Each row was made from one walk, in order. Every step used is in the known rows, and no mark comes twice. Write each row's walk.
(in the rows, 128 means zero)
Known rows
reso, savit, tirut, zakinav, tefir: [110 131 118 144 166 150 136  94 136 108 201 148 113 118 171 138  98 139
 130  57 105 142]
pava, savit, tirut: [165 131 156 142 174 119  84 147 190  73 147 133 131  94 131 167  97 136
 166 163 169  59]
duzo, zakinav, salot: [110 136 149 113 151 110 160 155 160 141  81 130 150 147  76 160 150  81
 116 208 191 162]
pava, savit: [145 136 152 139 114 118 105 160 191  74 131 116 147 106 139 166 128 142
 172 190 225  85]
salot, fidat, reso: [118 133 108 124 108  96 110  90 148 111 113 123 145 146 125 115 114 111
 129 165 145  96]
liluz, fidat, salot, zakinav, tefir: [ 92 144 126 117  87 146 190 151 108 136 129 127 121 112 117 139 165  91
 113  91 133 121]
liluz, fidat, salot: [115  75 122 143 123 134 157 141 120 109 113 122 131 122 133 134 115 141
 153 130 142  60]
salot, fidat, reso, savit: [118 122 106 132  98 117 146  76 120 147 113 144 164 128 120 136 104 155
 134 165 114 144]
liluz, fidat, reso, savit, tirut, zakinav: [133  65 106 167 144 154 114  82 101 134 149 153 119 107 145 112  56 180
 143  34  54 135]
salot, fidat, reso, savit, tirut: [137 117 110 131 157 117 125  62 121 145 129 160 150 115 112 136  73 148
 129 139  58 118]
fidat, reso, savit, tirut, zakinav, tefir: [ 97 147 122 156 135 127 112  66 117 125 198 156 109 161 158 111  95 143
 126  47  91 138]
liluz, fidat: [110  81 111 124 150 166 154 123 166 101 114 138 141  88 132 148 102 128
 163 119 172 110]
savit, reso, fidat, salot, zakinav, tefir: [104 174 118 101 113 178 131 195  80 134 145 122 136 144 147 117 202 117
  90 112 103 175]
reso, savit, tirut, zakinav, salot, fidat: [179 100 109 132 170 100 129 115 116 155 126 134 126  76 132 144  91 134
 113 123  62 156]
savit, reso, fidat, salot, zakinav: [141 125 118 107 115 188 105 198  74 134 104 112 140 126 144 101 188 150
 116 142  96 168]
liluz, fidat, reso: [ 98  98 116 138 116 143 130  94 148 117 111 145 136 131 120 122  97 134
 157 108 157 105]
salot, zakinav: [130 138 131  97 105 166 137 131 161 116  99 125 127 104 119 121 164  99
 160 153 188 156]
pava, savit, tirut, zakinav, tefir: [142 162 145 157 150 102  74 154 178  57 208 117 107 114 174 150 106 115
 125  84 157  74]
tirut, savit, reso, fidat, salot, zakinav: [162 109 131 104 132 156  90 207 102 135 119 103 103 141 151  83 180 165
 128 147  64 143]
savit, reso: [ 96 110 110 124 188 154  83 148 155  99 123 141 121 130 162 117 152 145
 152 156 182 135]
fidat, salot, zakinav: [134 129 141 116  78 135 142 149 114 126  97 109 120 134 121 106 178 114
 152 165 161 107]
reso, fidat: [141 113 123 103 130 191 142 129 157  89 131 120 167 119 143 147 113 130
 159 148 161 137]
liluz, fidat, salot, zakinav, duzo: [126 132 162 130  77 132 209 160  89 172  92 110 111 104  77 144 158 109
 117  89 152 105]
fidat, reso, savit, tirut: [120 115 135 142 157 145 122  58 130 141 137 171 134 141 117 129  84 161
 168 127 103 122]
duzo, zakinav, tefir: [ 59 167 135 116 148 133 173 138 170 102 148 130 154 165 112 162 147  69
  96 155 190 144]

Write each row's walk
[130 148 124 113 112  64 123  99 147 152  87 131 138 144  94 130 129  94
 122 191 149 121] => zakinav, salot, fidat, reso
[164 126 119 136 146  55  68  98 128 135 122 121  98 134 123  97  96  97
 102 114  77 106] => savit, tirut, zakinav, salot, fidat, reso
[116  94 124 122 205 123  67 158 185 103 138 131  84 145 170  99 146 157
 165 159 147 112] => tirut, savit, reso
[126 133 153 147 105 116 140 129 144 108 148  95  96 142 144 122 132 120
 134  83 210 106] => tirut, zakinav, duzo
[121 108 105 109 177 202  94 163 136  99 130 134 154 119 163 129 139 153
 139 140 139 166] => savit, reso, fidat
[156 145 166 111 120 134 132 208  88 170 124  96  88 150 117 104 186 153
 106 115  88 136] => tirut, savit, reso, fidat, salot, zakinav, duzo
[153 102  99 153 136 111  91  75 102 128 149 133 129 121 151 102  72 160
 113  87  40 126] => salot, fidat, reso, savit, tirut, zakinav
[145 125 109 144  78  76 125  98  99 170 108 126 137 132 128 117 118 147
 114 141 103 178] => tirut, zakinav, salot, fidat, reso, savit
[129 165 177 125  65 115 185 150 101 161 101 101 102 141  85 127 182 104
 127 133 185  99] => fidat, salot, zakinav, duzo
[143 132 120 100 143  87 144 127 165 135  88 125 142 101 107 157 132  87
 126 200 165 129] => zakinav, salot, fidat
[112 154 130 116 118  60 140 130 131 163  70 124 161 164  61 144 136  74
  72 210 133 154] => duzo, zakinav, salot, fidat, reso
[149 135 133 160 122  88 134  78  89 166 154 127 114 129 114 125  77 149
  90  57  64 119] => salot, fidat, reso, savit, tirut, zakinav, duzo
[147 115 138 153 139 103  99  84 109 165 132 153 105 143 123 109  95 155
 147 102  90 157] => fidat, reso, savit, tirut, zakinav, salot
[121 176 138  98  65 171 179 157 102 125 143 110 149 141 124 135 176  93
 110 121 123 145] => reso, fidat, salot, zakinav, tefir
[115 148 101 148 134 100 116  71 108 132 189 143 124 137 153 120  84 129
  87  58  45 135] => salot, fidat, reso, savit, tirut, zakinav, tefir
[137 160 153 115 103 166 150 199  59 169 109 107 126 136 108 123 191 139
  94 112 121 159] => savit, reso, fidat, salot, zakinav, duzo
